(in the rows, 128 means zero)
Known rows, with every way that one mark hangs from another
F[Y[M]]: [105 113 118 148 133 169 202 141 139  89  98 135  97 129 146  66 131 172
  73 112 147 160 123 138 112 143 155]
M[R]: [ 96  97 105 126 112 148 198 146 145  90  98 178 128 152 168  99 155 165
  70 122 138 145 126 119 113 141 122]
X[Y[T W]]: [134  85  74 137 142 135 160 169 110 146  84 111  87 128 127 136 106 140
 125  84 127 133 127 111 125 195 168]
W[Y]: [115 107 128 120 152 157 183 131 144  69 102 162 137 153 154 106 133 177
  75 103 159 168 144 126 141 155 149]
A[Y[D K M P]]: [163 102 127 130 127 120 181 177 137 101 112 143 110 144 158  65 104 130
  71  86  97 152 134 148 117 165 121]
X[Y[A M P T]]: [158  44 102 173 132 127 191 143 136 161  78 107  81 136 147  70 116 130
 113  85 101 107 137 135 143 159 190]
X[Y[A D P T W]]: [182  58 102 152 133  89 129 165 124 191  70 123  89 125 127 112  84 101
 141  84  82 118 117  99 159 224 165]
P[Y[A M W]]: [137  66 153 170 149 145 181 120 151 121  77 108 109 139  90 103 139 130
 119 115 124 159 109 128 116 153 178]
M[Y[D]]: [108 120 110 133 138 121 168 133 140 119 110 171 126 145 162 118 162 171
 100 125 108 133  94 102 102 186 132]
T[Y[A K M]]: [134  81 131 122 149 143 187 132 149  99 109 137 129 176 150  91 168 145
  95 103  94 170 114 162 117 104 145]
T[Y[D M P W X]]: [155  89  89 163 159  71 156 198 140 140 147  97 128 169 160  72 132 122
 124 126  75 129 126 160 123 167 132]
A[Y[X]]: [139 114 103  96 131 159 212 146 123  70 124 147 129 143 159 106 131 177
  73 109 118 141 137 146 136 163 102]
P[Y]: [112 100 132 137 150 160 201 122 145  74  94 144 123 147 137 124 154 164
 100 127 141 153 112 125 113 163 157]
M[R Y[A K T W]]: [116  99 131 149 109 126 128 122 129 185 117 153 110 147  65 147 128 116
 137 110 109 133  72 118 101 158 134]
T[Y[K]]: [119 112 110  95 152 141 179 152 136  80 119 154 139 173 167 124 162 156
  94 111 117 175 118 150 108 129 131]
M[R Y[D K P W X]]: [149 114 109 129 103  78 128 181 120 187 149 170 116 168 100 110 131 107
 108 140  85 119  73 124  83 166  90]
M[R[E] Y[K T]]: [100 122 116 136 124 132 154 149 118 172 138 148  92 153 109 140 148 133
 115 101 125 140  69 145  63 135 130]
X[Y[D K M P T W]]: [172  75  89 155 141  92 129 201 115 177  99 102  70 142 117  89  88 102
 125  75  83 120 122 131 112 187 154]
Y[A K M T W X]: [177  70 122 116 161 136 127 147 135 152 129  94 113 148  65  90 122 131
 137  89  63 117 141 172 133 129 114]
X[Y[M]]: [125  76  82 138 130 151 217 159 124 108  76 131  85 148 169  80 150 165
  71  95 124 139 125 124 104 137 162]
T[Y]: [105 104  99 124 153 136 195 147 143  79 115 142 142 163 188 118 163 165
  99 118 127 163 127 140 121 149 149]
E[R]: [112  89  91  84 170 145 198 142 155 102 117 199 148 127 155  74 163 204
  68 132 170 133 135  96 117 130 146]
A[Y[D M P T W X]]: [167  97  97 178 147  96 154 188 128 139 150  79 105 131 123  77  75 124
 129  92  80 104 143 159 147 210 120]

Rows
[172  98 126  85 139 101 141 184 146 112  97 184 130 150 171  83 126 130
  83 106  92 149 141 124 119 171 117] : Y[D K P]
[189  63 143 112 146 109 105 159 145 175  86 127 121 118  90 115  85  92
 142  82 105 142 156 136 143 174 168] : Y[A K P T W]
[146  99 135 165 163 115 133 159 147 113 137 126 113 164 128  69  98 134
 109  83 105 131 144 157 146 167 141] : W[Y[D K M P T]]
[173  93 147 122 162 124 110 125 129 140 126 121 118 161  53 142 119 119
 163 118  58 124  85 139 147 195 100] : P[Y[A D K T W X]]
[218  75 129  99 154  78  78 170 134 185 126 129 126 143  86 103  88  94
 156 100  38 108 135 143 165 198  97] : Y[A D K P T W X]
[171  88 159 130 152 116 116 128 148 127 113 159 130 159 116  99  93 124
 120  84  95 140 131 134 180 186 135] : W[Y[A D K P T]]
[163  96 148 117 159 141 138 105 136 112 133 139 121 172  81 129 142 141
 146 122  52 113  84 147 154 180  91] : P[Y[A D K T X]]
[142 104 103 108 128 124 165 172 134 100 150 163 116 193 137  56 165 157
  73 124  51 118 106 159 102 116  45] : Y[D K M[R] X]
[186 114 108 114 141 101 124 190 114 139 147 117 115 137 107 115  67 114
 126  89  77 124 132 153 144 213  95] : A[Y[D K P T W X]]
[154  77 134 185 167 120 140 124 142 140 128  84 107 153  71 105 125 130
 163 120  60 105  97 144 149 194 126] : P[Y[A D M T W X]]
[172  75 147 140 156 136 153 130 145 125 143 120 122 170 100  64 111 137
 109  92  96 118 150 180 162 126 137] : W[Y[A K M P T X]]
[103 121  94 142 108 113 174 138 127 136 151 180 124 175 141 108 171 164
  97 151  86 104  66 118 102 165  78] : M[R Y[D X]]
[147 104 134 129 144 110 102 127 131 177 109 146 117 137  80 147 122 124
 151  99  79 133  82 110 118 199 132] : M[Y[A D K T W]]
[165  79 137  96 154 139 109 139 137 147  86 133 123 125  79 138 105 122
 141  77 100 153 139 130 140 168 144] : Y[A K T W]
[133 135 130  91 132 152 150 148 126  94 101 181 107 143 133  99 121 155
  80 110 113 173  96 121 121 174 104] : F[Y[D K]]
[111  98 137 171 149 155 176 141 134 117 129 104  84 164  89 110 141 131
 120 101 119 141  89 169  85 128 145] : P[Y[K M[R[E]] T]]
[193  89 155  88 145 114 136 137 140 119 123 180 140 177 125  81 120 133
  89 110  80 146 126 141 169 156  98] : W[Y[A D K P X]]
[123 111 110 132 168 155 166 127 133  82 150 130 135 163 129 110 123 182
 111 106 125 120 147 155 164 166 122] : W[Y[T X]]
[136 107 136 124 142 126 128 107 138 148 116 165 119 149 110 133 144 148
 135 104  73 122  83 118 125 183 122] : M[Y[A D K T]]
[148  89 137 149 161 135 155 100 143 111 128 127 124 161 102 123 142 152
 152 129  61 102  92 137 168 200 109] : P[Y[A D T X]]
[129 114 136 137 163 143 142 128 137  92 122 138 113 160 102 137 132 145
 136 111  93 135  94 134 126 194 121] : P[Y[D K T]]
